Each row comes from the steps of one walk. Every step used is in the known rows, and no mark comes twice. Write the walk behind each row, first mark first.
(in the rows, 128 means zero)
Known rows
bafa poga mupem: [107 130 152  91  93 105 159 149 178 148 124 137 161 163 137 130 114  91
 127 115 145 152 137 142 153  96  98]
vizurob poga vagun: [ 93 140 149  81  98 172 112 174 141 152 160  89  85 124  83 111 123  94
 133 163 123 135 120 157 136  90  90]
vekim mupem poga: [100 124 164 107  94 175 130 121 146 152 104 132 120 148 155 118 112 116
 159 122 158 159 145 137 119 129 146]
basif bafa poga vagun vekim mupem: [131  95 166 117  93 160 128 147 190 206 115 131 118 133 159  96  96 129
 129 112 124 150 131 179  81 104 131]
vagun vekim mupem bafa basif poga: [120  90 146 124  91 188 119  75 208 208 137 151 118 178 202  93  64 179
 164 105 139 163 136 162  92 135 143]
vizurob bafa basif: [ 96  62 131  90 115 116 131 122 164 128 128 127  91 140 138  89  95 153
 149 155  99 136 119 125 144  87 141]
poga vagun vekim: [109 138 140 127  92 187 101 128 158 180 130 103 101 109 131 124 144 126
 115 130 116 147 101 169  99  99 109]
bafa basif poga: [128  95 101 144 115 112 138 125 182 168 161 116 128 165 118 108  70 138
 160 121 140 103 146 153 147 134 104]
vizurob poga bafa basif: [ 78  75 119  74 116 155 137 135 168 148 175 114  83 141  89  83  76 135
 160 172 106 115 107 140 146  67 102]
basif bafa vizurob: [165  79 134 114 162 130 148 159 173 152 115 133 154 135 156 128  96 161
 137 144 124 121 141 124 122  98 139]
vagun vekim: [143 146 140 127 103 172 120 104 155 170 114 137 121 125 161 113 131 150
 114 107 129 148 116 143 109 116 124]
basif bafa mupem: [144  57 119 127 132 103 155 120 169 153 140 154 124 136 143 130 108 160
 127 123 128 124 158 141 122 120 148]
poga mupem bafa: [ 81 112 127  98 121 131 147 127 153 139 134 145 165 153 163 146 101 129
 148 134 122 152 140 139 133  98 123]
vekim mupem poga bafa: [ 80  97 152  90  99 190 148 121 148 149 116 135 112 134 143 106 100 131
 163 140 140 160 137 138 110  92 144]
vizurob poga: [120 146 150  82 109 151 126 150 139 138 148 115 105 138 106 108 107 112
 136 146 135 136 135 132 146 104 108]
vekim mupem poga bafa vizurob: [ 92  79 166  73 112 206 156 130 183 151 111 129 124 154 161 115 103 142
 163 158 147 173 136 126 118  79 141]
vagun vekim mupem: [132 148 174 120  90 195 102  82 160 169 101 156 102 140 191 109 120 156
 102  93 143 164 100 138  91 131 150]
vekim mupem: [121 129 166 119 113 152 112 104 132 128 114 146 107 145 163 121 117 138
 116 108 144 149 115 121 111 142 155]
mupem bafa vizurob: [117  71 136  89 152 154 142 138 182 138 132 131 162 162 165 134 116 156
 175 173 116 169 151 117 125 112 137]
basif poga: [157 146 121 136 114 131 151 149 145 153 148 119 144 143 125 124  89 128
 139 118 154 121 163 151 136 134 107]
mupem bafa poga: [103  79 134 101 124 120 154 141 173 150 140 137 162 157 138 113 109 122
 188 152 114 166 173 146 115 130 125]
bafa vizurob: [143 105 148  99 141 149 136 143 177 133 123 124 143 153 153 136 133 143
 130 153 136 147 128 109 142 106 123]
mupem bafa: [104  90 119 115 140 134 137 123 138 135 137 138 149 137 144 129 110 143
 173 149 109 150 150 135 110 129 140]
poga vagun: [ 97 121 130 128 115 150 113 152 130 141 141  94 108 114 105 133 146 108
 126 146 116 129 113 151 117 112 111]
vizurob poga bafa: [ 99 114 135  67 120 170 146 154 134 134 159 120  95 121  93  98  95 127
 141 169 115 132 124 137 136  67 105]
vagun vekim mupem poga: [117 141 173 111  74 213 122  98 176 194  92 139 116 145 189 104 115 138
 144 104 154 178 130 153 100 117 139]
bafa mupem poga: [103  78 127 103  90 138 166 118 187 158 138 135 122 159 128 139 140 123
 164 139 155 164 177 145 151 119 119]
basif bafa poga vagun: [126  82 131 122 122 114 146 181 167 174 133 111 139 121 106 110 102 110
 147 138 110 119 149 173 104 101 115]

Write each row's walk
[ 69  72 149 120  92 201  88  89 196 197 136 121  88 151 169 104 109 153
 152 134 104 167  99 172  81 112 138]  poga vagun vekim mupem bafa basif
[133 160 128 116  96 126 160 151 157 159 145 130 162 157 139 137  79 118
 121 105 165 123 156 155 155 104  92]  basif poga mupem
[120 131 178  57 100 220 116 169 207 182 140  90 100 147 134 114 129 125
 125 169 131 169 112 147 137  68  88]  bafa vizurob poga vagun vekim
[ 74  53 144  55  73 161 162 152 185 150 131 115  82 141 126 117 138 125
 160 176 122 185 161 156 142  64 125]  vizurob bafa mupem poga vagun
[116 117 166 113 102 200 112  77 169 176 113 160 116 147 207 110 108 172
 138 111 127 183 122 144  78 130 161]  vagun vekim mupem bafa
[115 130 204  54  88 239 105 151 209 182 130 105  85 160 161 111 125 137
 117 159 143 182 106 140 123  78 112]  bafa vizurob poga vagun vekim mupem
[110 105 107 128  96 111 146 125 193 170 160 123 142 177 133 124  59 126
 145 106 151 103 139 158 165 110  93]  bafa basif poga mupem
[ 98 108 167  51  84 113 167 165 173 132 106 143 137 155 151 107 105 114
 130 143 125 173 137 136 152  57 112]  vizurob bafa poga mupem
[124 113 135  86 117 148 174 158 196 166 146 132 187 181 173 143  69 141
 158 142 154 156 174 148 153  90  99]  basif poga mupem bafa vizurob
[113 131 120 105 105 135 166 148 164 164 150 136 175 162 156 139  62 132
 157 123 146 141 178 164 142 107 101]  basif poga mupem bafa
[101 161 158  64  95 148 135 152 149 144 144 126 121 152 123 123  95 102
 116 134 144 136 124 138 166  79  93]  vizurob poga mupem
[104  84 104 144 104 130 123 144 183 179 173  92 111 155 101 112  84 121
 156 136 128 102 135 175 138 118  93]  bafa basif poga vagun
[135 123 167  59 127 168 136 165 184 142 138 111 122 159 130 118 116 127
 137 169 142 155 135 113 162  89 108]  bafa vizurob poga
[101 135 169 122  83 211  90 113 160 182 120 121  83 125 162 117 140 135
 106 118 127 164  91 164  85 112 131]  poga vagun vekim mupem
[ 85  94 112  93 114 167 172 145 145 153 127 113 134 116 106 114 109 123
 183 165 125 145 152 149 127  74 112]  mupem poga bafa
[129  53 115 114 116 123 173 135 182 176 132 143 137 141 134 125 101 143
 166 135 142 137 187 156 131 108 136]  basif bafa mupem poga
[ 59  72 112 104 117 115 138 105 184 155 145 139 158 173 160 130  86 139
 166 137 114 136 127 143 144  96 123]  poga mupem bafa basif
[119 114 197  59 100 235 116 108 210 186 120 149 109 174 210 101  95 170
 145 143 140 205 126 135 102 103 141]  vagun vekim mupem bafa vizurob poga
[ 97  93 176  92  99 231 103 116 203 190 121 121 107 151 193 122 131 157
 139 149 121 193 109 154  81  98 136]  poga vagun vekim mupem bafa vizurob
[126  97 183  93 112 215 116  91 203 178 106 159 129 169 227 113 112 179
 140 130 136 200 121 129  87 117 158]  vagun vekim mupem bafa vizurob
[145 102 158  75 121 198 131 178 205 200 133 105 117 129 145 104  92 148
 132 160 120 143 124 158 113  62 109]  basif bafa vizurob poga vagun vekim
[ 79  75 135  98 113 136 144 162 173 162 149 112 144 147 117 122 122 105
 187 168 104 167 160 165 109 112 111]  mupem bafa poga vagun
[ 92  78 137  56 104 165 158 135 171 137 176 137  81 149  99 107 108 140
 136 169 128 151 137 136 147  72 108]  vizurob poga bafa mupem
[143  95 125  97 132 166 175 165 183 154 154 120 145 149 133 120  78 158
 150 159 143 135 154 138 137  78 103]  basif poga bafa vizurob
[ 92  68 105 127 102 170 125 120 206 212 169 110 129 159 142 103  73 153
 189 145 110 142 150 190 104 110 107]  mupem bafa basif poga vagun vekim
[ 84  82 147 101  81 216 127  78 205 203 113 136  99 149 171  83  87 157
 161 123 134 161 112 160 100  85 136]  vagun vekim mupem poga bafa basif
[ 98  85 171  96 108 144 135 117 172 147 125 159 137 173 173 109 102 131
 172 131 132 183 156 134  99 145 153]  vekim mupem bafa poga
